What can hang from each mark:
k920: k140
k654: k125
k213: k125
k140: k75 k125 k517 k896 k920
k75: k654
k245: k75 k140
k125: k75 k140 k517
k896: k920

Every row comes from one small tree of marks. The marks that hang from a mark follow it in brackets, in the order of their numbers. Every link used is in the known rows. Which tree was each row made from?
Known rows:
k213{k125}: [-1.18 -2.29  0.05  1.69 -1.47 -0.31  0.78  1.37  1.50 -2.44  1.57 -0.51
 -0.17 -2.01 -1.75  2.01 -0.53  0.07  0.05 -0.70  0.19  0.31]
k245{k75{k654{k125}} k140}: [ 1.52 -0.88  0.66  0.42  0.44  1.14 -0.43  1.54  3.24 -0.24  3.07 -1.10
 -1.16 -3.03 -0.91  1.74  1.26 -0.67  0.58 -0.30  0.36  3.36]
k140{k75{k654} k517 k896}: [-0.17 -2.32  1.31  1.55 -0.36  0.20 -0.54  2.16  2.95 -0.60  2.11 -1.05
  0.37 -1.00 -0.59  2.25 -0.28 -1.23  2.05  1.13  1.35  1.56]
k125{k75{k654} k517}: [ 0.59 -0.94 -0.15  0.62 -3.78 -2.77 -0.05  2.35  1.63 -3.01  3.02  0.68
 -0.55 -1.01  0.00  0.62 -0.28 -0.15  0.34  0.67  0.10  0.81]
k140{k75 k125 k920}: [-0.48 -1.62  1.19  3.06 -0.32  0.56 -0.64  2.80  1.21 -2.59  3.74 -0.15
  1.04 -2.19  0.00  0.68  0.34 -1.08  1.41 -0.27  0.81  1.51]
k920{k140{k75}}: [-0.89 -0.86  0.95  2.20  0.34 -0.08  0.40  1.50  2.80 -1.50  3.11 -1.10
  0.00 -2.76  0.52  0.12  0.69 -1.65  0.38  0.16 -0.48  0.17]
k920{k140}: [-0.24 -1.05  0.85  1.88 -0.24 -0.58  0.31  1.15  2.52 -2.09  2.57 -0.97
 -0.24 -2.97  0.34  0.04  0.52 -1.39  1.21  0.32 -0.40 -0.24]
k125{k140{k896}}: [-0.45 -2.01 -0.63 -1.24 -2.26 -0.74 -2.12  0.38  0.99 -4.12  1.57  2.00
  0.07 -1.20  0.20  1.85 -1.16 -0.03  2.41  0.47 -0.54 -2.35]
k896{k920{k140{k75{k654} k125 k517}}}: [-0.46 -2.04  1.55  4.95  0.05  0.67  0.43  2.34  3.50 -1.09  3.17 -0.68
 -0.70 -2.43  1.08  0.81  0.92 -1.60  0.40  1.11  1.02  0.89]
k896{k920{k140{k75{k654}}}}: [-0.66 -1.42  1.61  3.54 -0.16  0.46  0.56  1.70  3.76 -1.61  2.59 -0.79
 -0.28 -2.82  0.65  0.38  0.10 -1.18 -0.27  1.35  0.13 -0.26]
k920{k140{k75 k896}}: [-0.81 -1.33  1.00  1.29  0.37 -0.76 -0.29  1.02  2.56 -2.04  2.09 -0.98
 -0.27 -2.88 -0.41  0.58 -0.17 -1.55  1.28  0.65 -0.22 -0.50]
k654{k125{k140{k75}}}: [-2.15 -1.49  0.31  0.07 -1.83 -0.96 -1.57  1.57  3.22 -3.54  3.14  1.63
 -0.49 -1.31 -0.02  1.80  0.18 -1.28 -0.11  0.25 -0.68  0.56]
k75{k654}: [ 0.51 -0.63  0.57  0.70 -1.49  0.19  0.18  1.84  2.43 -1.24  2.67 -0.58
  1.04 -1.58  0.07  1.08  0.43 -0.37  0.72  0.36  0.37  1.47]
k896{k920{k140}}: [-0.46 -1.75  1.44  3.35 -0.63  0.00  0.37  1.06  3.32 -2.47  2.16 -0.34
 -0.70 -3.29  0.46  0.18 -0.11 -1.09  0.37  1.29  0.19 -1.02]
k125{k140 k517}: [-0.22 -1.39 -1.44  0.33 -2.65 -0.85 -1.01  1.91  1.95 -5.40  3.52  2.50
 -1.11 -1.06  1.75  0.82 -1.40  0.06  1.75 -0.33 -1.56 -2.61]
k654{k125{k75 k140{k920} k517}}: [-1.11 -1.78  0.46 -0.01 -3.48 -3.69 -1.55  2.15  2.66 -5.30  2.76  1.84
 -1.33 -0.97 -0.25  1.52 -1.03 -0.64  0.98  1.16 -1.19 -0.27]
k125{k75{k654} k140{k896 k920} k517}: [ 0.93 -1.81 -0.10 -1.23 -3.86 -3.92 -1.72  2.35  1.03 -5.05  1.69  1.43
 -0.44  0.15  0.28  1.86 -2.49  0.90  3.10  1.85 -1.36 -2.16]
k654{k125}: [-1.49 -1.41  0.90  0.74 -1.89 -1.28 -0.79  1.32  3.41 -3.30  2.72  0.73
 -0.62 -2.48 -1.10  1.21  0.29 -1.58  0.02  0.31  0.17  1.47]
k920{k140{k125 k896}}: [-0.09 -1.61  0.36  1.91 -0.24 -1.11 -0.65  1.16  1.49 -2.64  2.27 -0.17
 -0.84 -3.07 -0.30  0.86  0.60 -1.51  2.25  0.15  0.63  0.12]
k140{k125{k75{k654}} k517 k896 k920}: [ 1.47 -3.26  1.92  2.28 -1.87 -2.33 -1.48  2.54  0.52 -2.22  1.43 -0.71
  0.19 -1.07 -1.19  2.46 -0.31 -0.73  4.66  1.72  2.31  1.90]
k213{k125{k75{k654} k140 k517}}: [-0.78 -2.20 -0.97  0.60 -3.27 -2.35  0.05  2.41  1.02 -3.34  2.03  0.82
 -0.83 -0.01 -0.62  2.77 -1.04  0.99  0.23 -0.17 -0.89 -0.45]
k920{k140{k125{k517} k896}}: [ 0.11 -1.57 -0.07  2.25 -0.44 -1.52 -0.46  1.67  1.84 -3.49  2.74  0.19
 -1.57 -3.08  0.01  0.65  0.15 -1.44  2.35 -0.02  0.20 -0.31]
k245{k75}: [ 0.91 -1.41 -0.53  0.15 -0.36  1.52  0.52  0.80  1.40 -1.39  2.40 -0.37
  0.17 -2.90 -1.35 -0.13  0.24 -0.05  1.10 -0.32  0.00  1.08]
k654{k125{k517}}: [-1.26 -1.33  0.33  1.20 -2.18 -1.86 -0.35  2.02  3.90 -4.60  3.35  1.18
 -1.67 -2.46 -0.70  0.88 -0.44 -1.43  0.20  0.08 -0.41  0.80]

Write each row's tree:
[-1.16 -3.50 -0.08  1.54 -1.68 -0.63 -0.33  1.36  1.61 -3.10  0.95  0.40
 -0.83 -0.97 -1.05  3.27 -1.43  0.36  1.51  0.27 -0.04 -1.31] | k213{k125{k140{k517 k896{k920}}}}
[ 0.39 -1.93  1.37  1.31 -1.06 -0.20 -1.82  0.21  2.59 -2.77  1.75  0.29
 -1.53 -3.58 -0.45  2.11 -0.36 -1.15  1.29  0.50  1.35 -0.38] | k245{k140{k896{k920}}}
[-1.55 -2.17 -0.44  0.95 -1.32  0.02  0.08  2.01  1.52 -2.18  2.03  0.14
  0.20 -0.60 -0.61  2.88 -0.54  0.49 -0.08 -0.60 -0.72 -0.21] | k213{k125{k140{k75{k654}}}}
[ 0.59 -2.64  2.80  1.91  0.31 -0.38 -0.33  2.82  3.09 -1.51  1.60 -2.26
  1.06 -1.19 -0.87  2.04 -1.74 -0.78  3.76  2.03  0.68  0.86] | k140{k75{k654} k517 k896 k920}
[ 0.11 -3.22  1.88  3.40  0.09 -0.18 -1.24  2.85  1.53 -2.42  2.56 -0.74
  0.22 -1.69 -0.77  1.98 -0.62 -1.47  3.92  0.77  1.83  1.41] | k140{k75 k125 k517 k896 k920}
[-0.17 -1.85  0.53  2.84 -0.65  0.16 -1.95  1.58  2.40 -2.98  3.48  1.14
 -2.20 -3.28  0.31  2.15  0.23 -1.57  0.64 -0.49  1.71  0.68] | k245{k140{k75 k125{k517} k896{k920}}}
[-1.91 -1.91  0.01  0.57 -2.15 -1.89 -1.56  2.01  3.92 -5.28  2.92  2.27
 -1.98 -1.60 -0.11  1.80 -1.41 -1.08  0.47  0.70 -1.01 -0.87] | k654{k125{k140{k75 k896{k920}} k517}}
[ 0.26 -3.05  1.00 -0.69 -3.41 -3.04 -2.38  1.08  0.25 -3.55  0.83  0.96
  0.22  0.01 -0.28  2.32 -1.46  0.12  3.79  2.15  0.12 -1.59] | k125{k75 k140{k517 k896 k920}}
[-1.60 -2.15  1.32  1.10 -1.41 -1.11 -1.34  2.24  3.60 -3.45  2.99  0.72
 -0.36 -1.01  0.06  1.97 -0.34 -1.35  1.30  0.94 -0.68  0.64] | k654{k125{k140{k75 k517 k920}}}
[-0.25 -1.30  0.35  2.37 -1.17 -1.42 -0.34  1.45  1.07 -1.85  3.02 -0.11
 -0.50 -2.52  0.33  0.46  1.70 -1.53  0.98  0.00  0.69  1.15] | k920{k140{k125{k75}}}
[ 0.12 -1.60 -0.11 -0.01 -1.48 -1.32 -1.19  2.84  2.47 -5.25  2.70  1.16
 -0.36 -0.60  0.92  1.51 -2.88  0.38  2.95  0.85 -1.94 -2.66] | k125{k140{k75{k654} k896 k920} k517}
[ 0.04 -2.50  1.10  0.46 -0.83 -0.34 -1.56  2.21  2.12 -2.73  1.95  0.02
  0.81 -0.13  0.70  2.39 -1.57 -0.14  3.58  1.51 -0.55 -1.21] | k125{k140{k75{k654} k517 k896 k920}}
[-1.18 -3.06 -0.87  0.63 -3.43 -2.78 -0.47  1.64  0.88 -4.51  1.07  1.38
 -1.65 -0.75 -1.37  2.82 -2.00  0.86  0.66  0.32 -0.59 -1.90] | k213{k125{k75 k140{k896{k920}} k517}}
[-1.47 -1.53 -0.32  0.34 -2.52 -1.94 -1.29  2.02  3.50 -5.18  3.38  2.23
 -1.65 -1.51  0.26  1.48 -0.71 -1.01  0.68  0.15 -1.26 -0.42] | k654{k125{k140 k517}}
[-1.50 -1.59 -0.28 -0.29 -3.83 -3.39 -1.69  1.81  2.57 -4.90  3.04  2.47
 -1.67 -0.91 -0.09  1.66 -0.38 -0.87  0.19  0.64 -0.78  0.06] | k654{k125{k75 k140 k517}}
[ 2.28 -0.87 -0.56  1.74  0.29  1.57 -0.37  2.35  2.02 -0.77  4.16 -0.31
 -1.62 -2.95  0.04  1.43  1.57 -0.43  1.19 -1.31  0.88  3.27] | k245{k75{k654} k140{k125{k517}}}
[ 0.01 -2.18  1.51  4.43 -1.02 -0.39  0.21  1.99  2.87 -1.37  2.62 -0.41
 -0.85 -2.39  0.82  0.93  0.99 -1.36  0.76  1.45  1.29  0.81] | k896{k920{k140{k125{k75{k654}} k517}}}
[-1.92 -1.40 -0.22  0.55 -2.12 -1.49 -1.24  2.33  3.70 -4.80  3.80  2.14
 -1.52 -1.34  0.39  1.47 -0.60 -1.20  0.06  0.01 -1.26 -0.10] | k654{k125{k140{k75} k517}}
[ 0.87 -2.66  1.20 -0.77 -3.18 -2.99 -2.08  1.79  0.65 -2.56  0.93  0.28
  0.75  0.60  0.01  2.78 -1.20  0.40  3.71  2.46  0.01 -0.61] | k125{k75{k654} k140{k517 k896 k920}}
[ 1.96 -2.55  0.09  1.76  0.56  1.37 -1.40  1.07  1.33 -0.75  2.74 -0.27
 -1.96 -3.23 -1.02  2.14  1.20 -1.05  2.88 -0.69  2.12  2.79] | k245{k75 k140{k125 k517 k896}}
[ 0.73 -1.72  0.44  3.06 -1.32 -0.77 -0.31  3.03  1.29 -4.65  3.65  0.49
 -0.39 -2.50  0.26  0.34 -0.70 -0.57  2.83 -0.31  0.33  0.24] | k140{k125{k517} k920}
[ 0.71 -2.59  1.15  0.78 -2.41 -2.62 -1.97  1.36 -0.46 -3.85  1.17  0.44
  0.26 -2.18 -1.95  1.57 -0.82 -0.42  3.52  1.15  1.55  0.37] | k140{k125{k75} k896 k920}
[-0.01 -1.49  1.26  0.30 -1.50 -1.21 -0.95  2.40  3.49 -2.38  2.24 -0.26
  0.22 -0.80 -0.22  2.41 -0.44 -0.55  1.98  1.39 -0.23  1.25] | k75{k654{k125{k140{k517 k896 k920}}}}
[ 0.38 -1.24 -0.79  1.95 -3.19 -1.59 -0.68  2.55  0.47 -2.78  3.89  1.52
 -0.64 -1.36  0.28  0.98  1.27 -0.63  0.61 -0.52  1.35  2.11] | k140{k125{k75{k654} k517}}
[-0.38 -2.41 -0.09 -0.03 -3.86 -1.99 -1.94  1.00  0.26 -2.41  2.24  1.75
  0.09  0.28  0.92  1.97  0.38 -0.29  1.65  1.02  0.38 -0.40] | k125{k75 k140{k517}}
[ 0.36 -2.21 -0.20 -1.09 -4.01 -4.07 -2.06  1.64  0.48 -6.05  1.58  2.09
 -0.91 -0.45 -0.03  1.44 -2.72  0.60  3.19  1.52 -1.23 -3.09] | k125{k75 k140{k896 k920} k517}
[-0.31 -0.83  0.17  0.37 -2.03 -1.18 -0.52  2.74  3.68 -3.01  3.28  0.70
 -0.41 -0.91  0.48  1.80 -0.07 -0.50  0.67  0.49 -0.83  1.11] | k75{k654{k125{k140 k517}}}
[-0.63 -2.54  0.46  0.97 -1.27  0.26 -1.58  1.75  2.54 -2.26  2.14  1.04
  0.08 -0.29  1.04  2.56 -0.85 -0.40  2.05  1.35  0.06 -1.16] | k125{k140{k75{k654} k517 k896{k920}}}
